What can hang from each mark
buvun: kape
zelit: karag razu
kape: dugi
rekeg: zelit
karag: dugi kinil ruve
dugi: karag vude
kinil: karag
vude: rekeg
raso: vilid vude

Known rows, with every way that one mark hangs from another
raso(vilid vude(rekeg)):  15.3 -15.2   8.0  -9.1  -5.9   0.9  -2.0  13.1  20.9  28.7   1.8  -9.5   0.6   7.3 -12.0  81.0 -15.7   7.9 -16.1  -3.9
kape(dugi):   7.7  -9.2   1.9  -5.0  -9.1   3.6   4.7   3.1  11.1  23.1  -6.1   1.8   8.8   1.8   2.8  25.1   2.2 -18.4  -0.9   2.3
karag(dugi ruve):   3.2  -1.8  -1.1  -5.7   0.8   1.0  -6.0   3.0  -1.3  -7.8  -4.4   4.4  -1.7  -6.0  13.4 -13.4   4.5  -8.2  18.8   8.9
raso(vude):  4.5 -5.7  2.9  3.0 -7.5  2.8 -6.3 16.4  9.0 30.9  2.6 -1.4  6.0 -3.5  1.1 56.5 -7.3  9.3  0.1 -1.8
kinil(karag(dugi(vude))): -16.0  -0.1 -14.2  10.0   4.9  -2.3  -1.6  -4.5 -11.0  -6.0   5.1   4.4   1.6  -3.5   4.1   0.3  -4.6  -0.3   5.3 -13.8
vude(rekeg(zelit(karag(dugi)))):  -4.5   2.3 -28.5  -9.9  -5.5   0.9  -3.0 -10.6   6.0  18.9  -3.2  -3.4   1.2   8.3 -12.1  10.2 -13.6  20.8  -7.0   5.8
zelit(razu):   5.9  -2.0  -4.1  21.3 -13.5  -5.8  -1.8  14.7   9.0  -7.3   4.0  -3.3   2.1   1.8  -2.8  16.6  -4.0  -5.8  -8.1   5.2
dugi(vude): -8.4 -3.6 15.6 10.8  0.2 -1.6  5.1  0.2  5.5 21.5  3.7  1.0 -3.4 -7.6  6.8 44.2  9.2  9.7  0.8 -9.6
dugi(karag(kinil) vude(rekeg)):  -4.9   3.3  13.0  -6.9  12.6   6.7  -1.4  -7.7 -10.3  -5.7   6.8  -3.2  -2.9   6.0   3.2   7.3  -4.0   7.9  -7.0 -17.2
buvun(kape): -11.6  -6.1   5.0  26.7  -4.8  -2.7   2.7  11.7  21.9  16.0   4.8   9.5   3.3  -6.2  -0.7  21.0  -8.8  -1.2  -3.5   1.3
kinil(karag): -11.0  -1.1 -19.8  14.0  -5.0  -5.6  -6.9   0.7  -6.6  -6.8   7.8   6.3   4.2   0.7  -1.6  27.5  -9.6   5.5   3.5 -10.1
zelit(karag(dugi(vude(rekeg))) razu):   9.5   3.6  -0.3  15.3  -9.8   1.7   8.2   7.1   0.3 -18.7   0.5  -7.6   9.7   6.4  -6.3 -34.3   6.2  -9.1  -9.8  14.6
kinil(karag(dugi(vude) ruve)): -10.3   4.3  -6.9   0.2   2.1  -7.2  -7.0  -3.6 -11.4 -16.5   2.8   4.4  -0.1  -5.2   5.6  -0.5   4.8   4.8  11.4 -10.5
rekeg(zelit(razu)):   2.2   0.2 -24.7  13.9 -14.0 -14.0  -2.9   4.3  12.0   5.6   1.4  -3.1  -5.3   0.9 -14.4   7.1  -9.8  15.4  -6.8  12.7
dugi(karag(ruve) vude):  -0.3   2.7  23.7   4.2   2.2  -1.8  -4.6  -1.2  -6.3 -15.6  11.6  -0.3   1.9   0.4  14.1  17.2  13.0  18.4  13.0  -6.0
kape(dugi(karag vude)):  5.1 -5.6 17.0 -3.9 -2.0  4.9  6.1 -2.5  3.1 10.4  1.6 -1.6 10.7  4.4  8.4 14.1  8.6 -8.7  0.6 -5.3
kinil(karag(dugi(vude(rekeg)) ruve)): -12.0   6.3  -9.2  -6.6   2.8  -6.1  -8.5  -7.0 -10.6 -12.7   1.3   2.4  -0.4  -2.4   3.8   5.5   2.5   9.3   6.9 -14.1
buvun(kape(dugi(karag(ruve)))): -0.5 -4.7 14.7 11.1 -6.3 -0.9  2.0  9.3 20.1  5.3  2.3  7.0 11.1  0.2  1.4  2.1 -1.6 -9.6 -1.6  3.3
zelit(karag(dugi ruve) razu):  20.2   4.3  -0.3  12.9 -16.3  -2.8   1.3  14.1  -0.6 -37.2  -1.0  -3.9  10.1   4.9  -4.3 -45.7  10.5 -13.7   2.6  27.1
vude(rekeg(zelit(karag razu))):   0.7   5.1 -25.7  -4.1 -13.0  -4.7  -4.1  -4.9   9.6  11.4  -1.4  -7.0   1.9  10.7 -17.8  18.2 -11.6  23.1 -15.2   7.0
vude(rekeg(zelit)):  -8.9   1.5 -26.8 -10.5  -5.7  -2.9  -6.8  -9.8  10.5  28.6  -2.2  -3.1  -3.5   6.0 -10.5  40.9 -16.0  27.1  -9.6  -3.0
karag(dugi kinil):   2.0  -6.5  -9.6  -1.7  13.7  10.1   3.2   3.7  -9.3  -5.2  -7.5   6.2  -8.7  -5.5   2.8 -45.5 -12.8 -36.3   3.2   4.0

Rows
 -6.8   2.6 -17.0   1.2  -0.7  -5.6 -10.0  -0.9 -11.4 -20.7   2.3   6.2   2.0  -2.3   4.6  -5.4  -2.5   0.0  13.5  -5.2
kinil(karag(dugi ruve))
-6.1 -5.0 21.1 15.1 -2.0  0.0  7.8  6.3 20.3 14.6  3.8  5.3  9.7 -1.8  1.8  7.3  1.1 -7.2 -6.4 -3.7
buvun(kape(dugi(karag vude)))
 10.2  -0.4   1.8 -16.3   9.5   3.3  -4.4   5.3  -9.9 -20.0 -11.0   6.4 -11.2  -7.8   5.1 -46.2   0.5 -29.2  11.5   8.8
karag(dugi kinil ruve)
  4.9   3.6  25.5  -3.1   8.3  -0.3  -3.5   0.5 -12.1 -23.8   7.2   1.0  -4.6  -0.9   8.2  -6.1  10.2   3.6   8.0  -6.2
dugi(karag(kinil ruve) vude)
 -2.4  -4.1   4.9  -3.1  18.0   8.0   7.6   0.0  -9.3   1.1  -7.1   3.9 -12.1  -9.4   4.6 -38.0  -2.6 -29.4   0.2  -3.7
karag(dugi(vude) kinil)
-9.8  0.3 -7.5 -1.0  6.0  1.6  3.2 -6.7  3.0 14.5 -2.9 -4.6 -4.9 -2.5  2.9 -6.7 -3.1  2.9 -4.3 -4.6
karag(dugi(vude(rekeg(zelit(razu)))))
 10.9   0.1   5.0  -1.7   2.4   2.3  -9.9   5.7 -12.3 -32.8   6.7   4.7  -0.1   4.7   5.9 -15.9  -4.7  -6.6  12.1   4.9
dugi(karag(kinil ruve))
  7.5   3.1   6.3  -2.9  -4.6   3.7   3.3  -1.0  -3.6  -9.5  -2.8   0.2   7.2   1.0   2.1 -17.9  14.0   1.7   9.1  14.5
zelit(karag(dugi(vude(rekeg)) ruve))
  3.5   5.0  12.5 -26.3  14.7   3.1  -2.2  -3.6  -8.9  -8.0 -12.5   0.8 -14.7  -8.1   3.8 -29.9   7.7 -15.8   2.6  -4.1
karag(dugi(vude(rekeg)) kinil ruve)
 13.5   2.8 -22.6  12.0 -14.5 -10.8   2.2   6.2   4.0 -11.2  -1.3  -2.4  -2.6   4.1 -23.9 -30.5  -6.5   3.5  -9.8  24.4
rekeg(zelit(karag(kinil) razu))
 11.6   1.7   2.0  22.1 -10.3   0.6   9.7  10.4  -0.6 -22.6   1.8  -5.6   9.8   3.7  -4.8 -40.0   8.4 -13.6  -5.5  18.1
zelit(karag(dugi(vude)) razu)
 -3.9   6.6  19.3  -9.8   3.4   0.6  -7.8  -8.2  -4.8  -7.7   9.2  -4.7   2.1   5.7  10.4  30.3   8.3  27.8   4.2 -13.5
dugi(karag(ruve) vude(rekeg))
-17.9   1.9 -16.8   3.2   5.7  -1.3  -3.2  -8.1 -10.2  -2.2   3.9   2.3   1.3  -0.8   2.5   6.4  -6.9   4.1   1.4 -17.6
kinil(karag(dugi(vude(rekeg))))
  6.2   2.0  16.3 -16.9  13.6   1.5   0.1   1.4  -9.7 -13.7 -10.5   3.8 -14.7 -11.8   6.6 -38.7  11.0 -22.3   9.0   0.9
karag(dugi(vude) kinil ruve)
  6.3  -0.3  -0.2  -0.3   4.7  10.2   9.6  -0.5  -9.3  -7.5  -4.6   1.7   2.3   1.4  -5.0 -40.7   2.0 -18.0  -1.6  10.9
zelit(karag(dugi(vude(rekeg)) kinil))
-12.2  -2.6  -1.2  -2.4   9.9   7.5   3.8  -7.2   0.5  18.7  -2.4  -1.1  -2.5  -3.8  10.4   4.0  -1.8  -1.7   1.4  -9.1
karag(dugi(vude(rekeg)))
 12.5  -1.8  24.1 -15.7   0.6   2.9   3.0  -0.6  -1.4  -2.3  -3.4  -0.5   4.7   2.4   5.3  -2.3  13.2 -15.8   1.4  -3.1
kape(dugi(karag(kinil ruve) vude))
  2.1  -1.7   6.8 -15.4  -2.0   3.2   3.3  -9.9   5.8  18.7  -1.0  -5.2   8.2   8.3   0.9  17.9   3.5   4.2  -6.2  -7.5
kape(dugi(karag vude(rekeg(zelit))))
-12.7  -1.4  -8.2  -4.3   8.9   4.1   3.3  -9.7   1.9  21.1  -3.2  -2.1  -5.0  -3.7   5.4  -1.1  -3.6   5.1   0.5  -5.8
karag(dugi(vude(rekeg(zelit))))
-12.8   2.4   0.4  -5.3   0.3  -4.3   1.3 -10.4   9.0  33.0  -0.1  -4.3  -6.9  -2.0  -3.5  49.0   1.9  28.7  -9.3 -12.7
dugi(vude(rekeg(zelit)))
  4.0   0.0 -19.8   3.4  -1.5  -3.7   6.0  -3.8  -1.0   2.9  -3.7   1.8  -5.2  -1.2 -14.6 -37.4  -4.2   3.7   0.4  19.4
rekeg(zelit(karag(dugi(vude) kinil)))
 -5.5   5.0   3.5  -9.4  11.2   1.6  -2.4 -11.5  -8.4  -2.2   6.0  -4.2  -6.4   6.3  -3.6   0.7  -6.5  17.5  -7.9 -13.0
dugi(karag(kinil) vude(rekeg(zelit)))
 14.1   2.0  10.3  -3.5   1.2   4.2   6.0   3.9 -10.6 -21.8  -6.0   3.7   0.2  -2.9  -1.8 -46.7  13.5 -17.6   8.5  18.0
zelit(karag(dugi(vude) kinil ruve))
 -6.4   4.9   1.4  -0.5  -4.8  -5.6   3.1  -7.1   8.5  20.8   0.5  -7.2  -2.9   1.3  -8.7  33.2   4.9  26.1 -13.4  -5.9
dugi(vude(rekeg(zelit(karag razu))))
